What can hang from each mark:
z_532: z_766 z_900
z_957: z_816
z_816: z_567 z_900
z_21: z_766 z_900
z_766: z_21 z_532
z_900: z_21 z_532 z_816

Known rows, with every way that one mark hangs from another:
z_766{z_21{z_900{z_816}}}: [-0.07  0.15  2.82  3.68 -0.90 -3.03 -0.93  2.43 -2.65  2.35 -2.44 -0.46
 -4.50  0.89  4.97  1.42 -0.26  2.43  4.59  0.43]
z_532{z_766{z_21{z_900{z_816}}}}: [-0.34  0.04  3.88  4.82 -0.99 -2.36 -0.11  3.58 -1.67  1.60 -2.03 -0.75
 -3.65 -0.22  4.16 -0.11 -1.35  2.18  4.39  0.63]
z_957{z_816{z_567 z_900{z_21 z_532{z_766}}}}: [ 3.61  1.29  4.34 -0.01 -0.30 -0.64  0.85 -1.31 -1.79  1.65 -1.12  2.92
 -3.32  2.87  3.34 -0.53 -0.97  3.85  5.74  0.62]
z_900{z_532{z_766} z_816}: [ 0.79  0.94  2.82  3.74  0.55  1.14  1.41  3.62 -0.49  0.10 -2.02  0.72
 -3.45  0.44  5.73  1.50 -3.34  1.27  5.36  0.90]
z_766{z_532{z_900{z_21 z_816}}}: [ 0.25  0.10  4.51  3.55 -1.96 -1.27 -0.90  1.36 -2.99  1.24 -1.60 -0.77
 -2.46  0.85  7.55  1.53 -0.64  5.46  5.40  2.50]
z_21{z_766{z_532} z_900{z_816}}: [ 1.93  2.52  4.53  3.82 -1.88 -2.98 -2.14  2.37 -4.45  0.37 -2.20 -1.29
 -1.59  2.55  5.50  2.88 -2.93  3.55  3.38 -0.43]
z_957{z_816{z_900{z_21}}}: [ 2.28  0.71  6.17  0.64 -1.24 -2.06  0.43  2.15 -1.08  2.37 -1.49  1.31
 -3.89  3.73  3.36  1.18  1.31  3.85  7.92  0.04]
z_816{z_567 z_900{z_21}}: [ 1.71  0.03  2.23 -1.64 -1.08 -3.70 -0.73 -0.93 -2.87  3.20  1.02  1.72
 -3.59  2.66  3.69  0.76 -0.46  3.10  6.31 -0.07]
z_816{z_567 z_900{z_532{z_766{z_21}}}}: [ 2.29  3.10 -0.01 -0.68  1.22 -2.84  0.24 -0.34 -3.02  2.04 -0.58  3.87
 -4.14  0.29  2.69 -0.35 -2.70  2.53  4.45  0.58]
z_900{z_21 z_532 z_816}: [ 0.87 -1.10  3.21  2.36 -0.43  0.64  1.00 -0.91 -0.62  0.84 -3.14  0.84
 -3.84  1.63  6.19  3.61 -1.26  3.22  5.40  0.86]
z_816{z_567 z_900}: [ 2.31  1.50  0.92 -1.61 -0.44 -3.80 -0.97  2.25 -3.44  3.31  1.58  1.85
 -4.12  2.73  3.39  0.45 -1.68  0.98  6.26 -0.36]
z_957{z_816{z_567 z_900{z_532}}}: [ 4.65  3.11  2.03 -1.23  0.56 -1.27 -0.24  0.13 -3.55  2.60 -0.84  3.79
 -4.75  3.88  3.83  0.45 -1.62  2.19  5.71  0.36]
z_900{z_816}: [ 0.43  0.14  2.31  2.70 -0.31 -0.70  0.25  4.86 -1.93  1.62 -1.33 -0.17
 -4.31  1.27  4.84  2.02 -1.31  0.56  6.54  0.50]
z_900{z_21{z_766{z_532}} z_816{z_567}}: [ 1.92  1.89  2.71  2.45 -2.00 -2.20 -2.04 -0.44 -5.54  0.86 -1.35 -0.35
 -2.20  1.71  3.93  1.59 -2.31  3.93  3.45  0.46]
z_532{z_766 z_900{z_21 z_816{z_567}}}: [ 0.49 -2.17  4.28  2.17 -1.22 -0.99  0.33  1.68 -2.87  1.95  1.34  1.01
 -2.49  0.13  5.65 -2.10 -1.01  3.18  4.67  2.35]
z_21{z_900{z_532}}: [ 2.45  1.03  3.00  1.09  0.41 -2.09  0.50  0.03 -1.31  1.07 -0.89 -0.27
 -3.37  2.19  5.97  3.65 -2.79  1.49  4.28  0.14]
z_816{z_900}: [ 1.21  1.66  2.48 -0.41 -0.58 -3.01 -0.02  4.10 -1.17  2.39  0.47  1.22
 -3.81  2.50  3.89  2.18 -1.08  1.71  7.55 -0.41]
z_532{z_766}: [ 0.97  1.82  2.75  1.67  0.38 -1.94  1.77  6.72 -0.88  0.87  0.52 -0.60
 -3.05 -0.02  3.10  0.78 -3.06 -0.43  6.81  0.72]
z_816{z_567 z_900{z_532}}: [ 3.25  2.12  0.27 -2.19  0.60 -2.44 -0.44 -0.96 -3.21  2.32  0.46  3.06
 -4.14  2.97  4.56  2.04 -2.60  1.97  5.19 -0.09]
z_957{z_816}: [ 3.03  2.29  3.51  2.00  0.11 -1.36  0.80  6.41 -2.37  1.45 -1.11  0.02
 -4.82  2.35  2.86  0.94 -1.00  0.32  7.41  0.90]

Rows:
[ 2.32 -0.18  4.94 -0.06 -1.00 -3.69  0.70  1.53 -2.51  1.15  1.02  2.47
 -1.77  1.07  4.33  2.08 -0.88  4.07  4.39  0.75]
z_532{z_900{z_21{z_766}}}
[ 2.62  1.18  3.31 -2.02 -1.43 -4.51 -0.97 -0.81 -3.80  2.46  0.70  3.00
 -2.37  2.84  2.19  1.66 -1.06  3.67  4.64 -1.26]
z_816{z_567 z_900{z_21{z_766}}}
[ 2.82  1.64  3.04  0.13 -0.10 -1.82  1.43 -1.08 -1.74 -0.24 -1.54  2.40
 -2.33  1.61  3.65  4.52 -2.56  3.38  4.04 -0.40]
z_900{z_21{z_766} z_532}
[ 1.48 -1.04  1.72  0.78 -0.25 -1.78 -0.71  3.09 -4.35  2.78  1.30  1.47
 -4.16  1.17  5.73 -1.02 -1.17  1.37  4.85  1.99]
z_532{z_900{z_816{z_567}}}
[ 1.37 -0.27  3.01  2.17 -1.67 -1.88 -1.77 -0.76 -5.08  2.01 -0.22 -0.36
 -2.90  1.25  6.84  0.01 -1.10  4.60  4.65  2.85]
z_766{z_532{z_900{z_21 z_816{z_567}}}}
[ 4.10  1.20  3.62 -1.09 -0.62 -1.41 -0.04 -2.76 -2.72  2.39 -1.63  3.57
 -4.40  3.94  3.93  1.01 -0.38  4.04  5.46  0.43]
z_957{z_816{z_567 z_900{z_21 z_532}}}
[ 1.51  0.06  3.87  1.90 -0.80 -0.12  0.78 -0.99 -1.88 -0.04 -2.97  2.43
 -2.56  1.91  4.88  4.10 -1.75  4.19  3.73 -0.16]
z_900{z_21{z_766} z_532 z_816}
[-0.34 -0.01  3.03  3.39 -0.29 -1.93  0.88  5.32 -2.16  1.73 -0.47  1.62
 -3.58 -1.42  5.07 -1.54 -0.81  3.11  5.11  2.45]
z_532{z_766{z_21} z_900{z_816}}
[ 1.04  1.22  2.89  3.32 -1.25 -1.47 -0.99  4.01 -3.46  1.50 -0.69 -0.35
 -3.14  0.92  7.41  0.98 -1.68  3.51  5.45  2.35]
z_766{z_532{z_900{z_816}}}
[ 2.02  3.64  4.79  0.62 -1.97 -4.29 -1.28  0.19 -2.87  0.84 -1.03  0.71
 -1.31  2.68  3.68  3.48 -1.50  5.66  5.36 -1.01]
z_816{z_900{z_21{z_766{z_532}}}}
[ 1.46  0.09  4.88  3.03 -1.14 -2.40 -1.23  2.78 -3.06  1.14 -1.26 -0.04
 -2.31  2.68  4.97  2.53 -1.65  2.27  3.85 -1.02]
z_21{z_766 z_900{z_816}}
[ 4.52  3.96  4.58  0.28 -2.26 -3.76 -2.23 -0.45 -5.90  1.64 -1.09  1.47
 -2.43  3.83  2.14  0.74 -0.98  5.33  4.97 -0.35]
z_957{z_816{z_567 z_900{z_21{z_766{z_532}}}}}
[ 1.82  2.67  3.91  2.98 -1.51 -2.25 -1.78  3.66 -4.90  0.48 -0.77  0.78
 -1.82  1.16  6.18  1.21 -2.36  4.25  4.09  1.05]
z_21{z_766{z_532{z_900{z_816}}}}
[ 5.29  2.34  4.15 -1.56 -0.95 -2.05 -0.25 -3.14 -4.11  1.60 -1.28  4.84
 -3.19  4.16  2.43  1.57 -0.58  5.04  3.93 -0.75]
z_957{z_816{z_567 z_900{z_21{z_766} z_532}}}
[ 1.79  0.80  1.12  2.15  0.50  0.65  0.58  1.79 -2.61  0.84 -1.17  1.32
 -3.80  0.84  4.96 -0.04 -3.92  0.77  4.39  1.19]
z_900{z_532{z_766} z_816{z_567}}
[ 1.80  0.47  0.47  1.58  0.19 -2.24 -1.02 -2.89 -4.46  2.49 -2.32  1.36
 -5.25  1.33  5.22  1.24 -1.66  2.24  2.29  0.99]
z_766{z_21{z_900{z_532 z_816{z_567}}}}
[ 1.34  3.68  2.07  2.60 -0.59 -4.93 -1.37  1.45 -3.76  1.51 -1.81 -2.32
 -3.83  0.34  4.04  2.22 -1.91  2.55  4.38  0.90]
z_766{z_21{z_900} z_532}
[ 1.48 -0.92  1.57  1.00 -0.13  0.11  0.07 -2.49 -2.97  1.60 -1.81  1.52
 -4.32  1.81  5.71  2.04 -1.59  2.74  4.59  1.18]
z_900{z_21 z_532 z_816{z_567}}
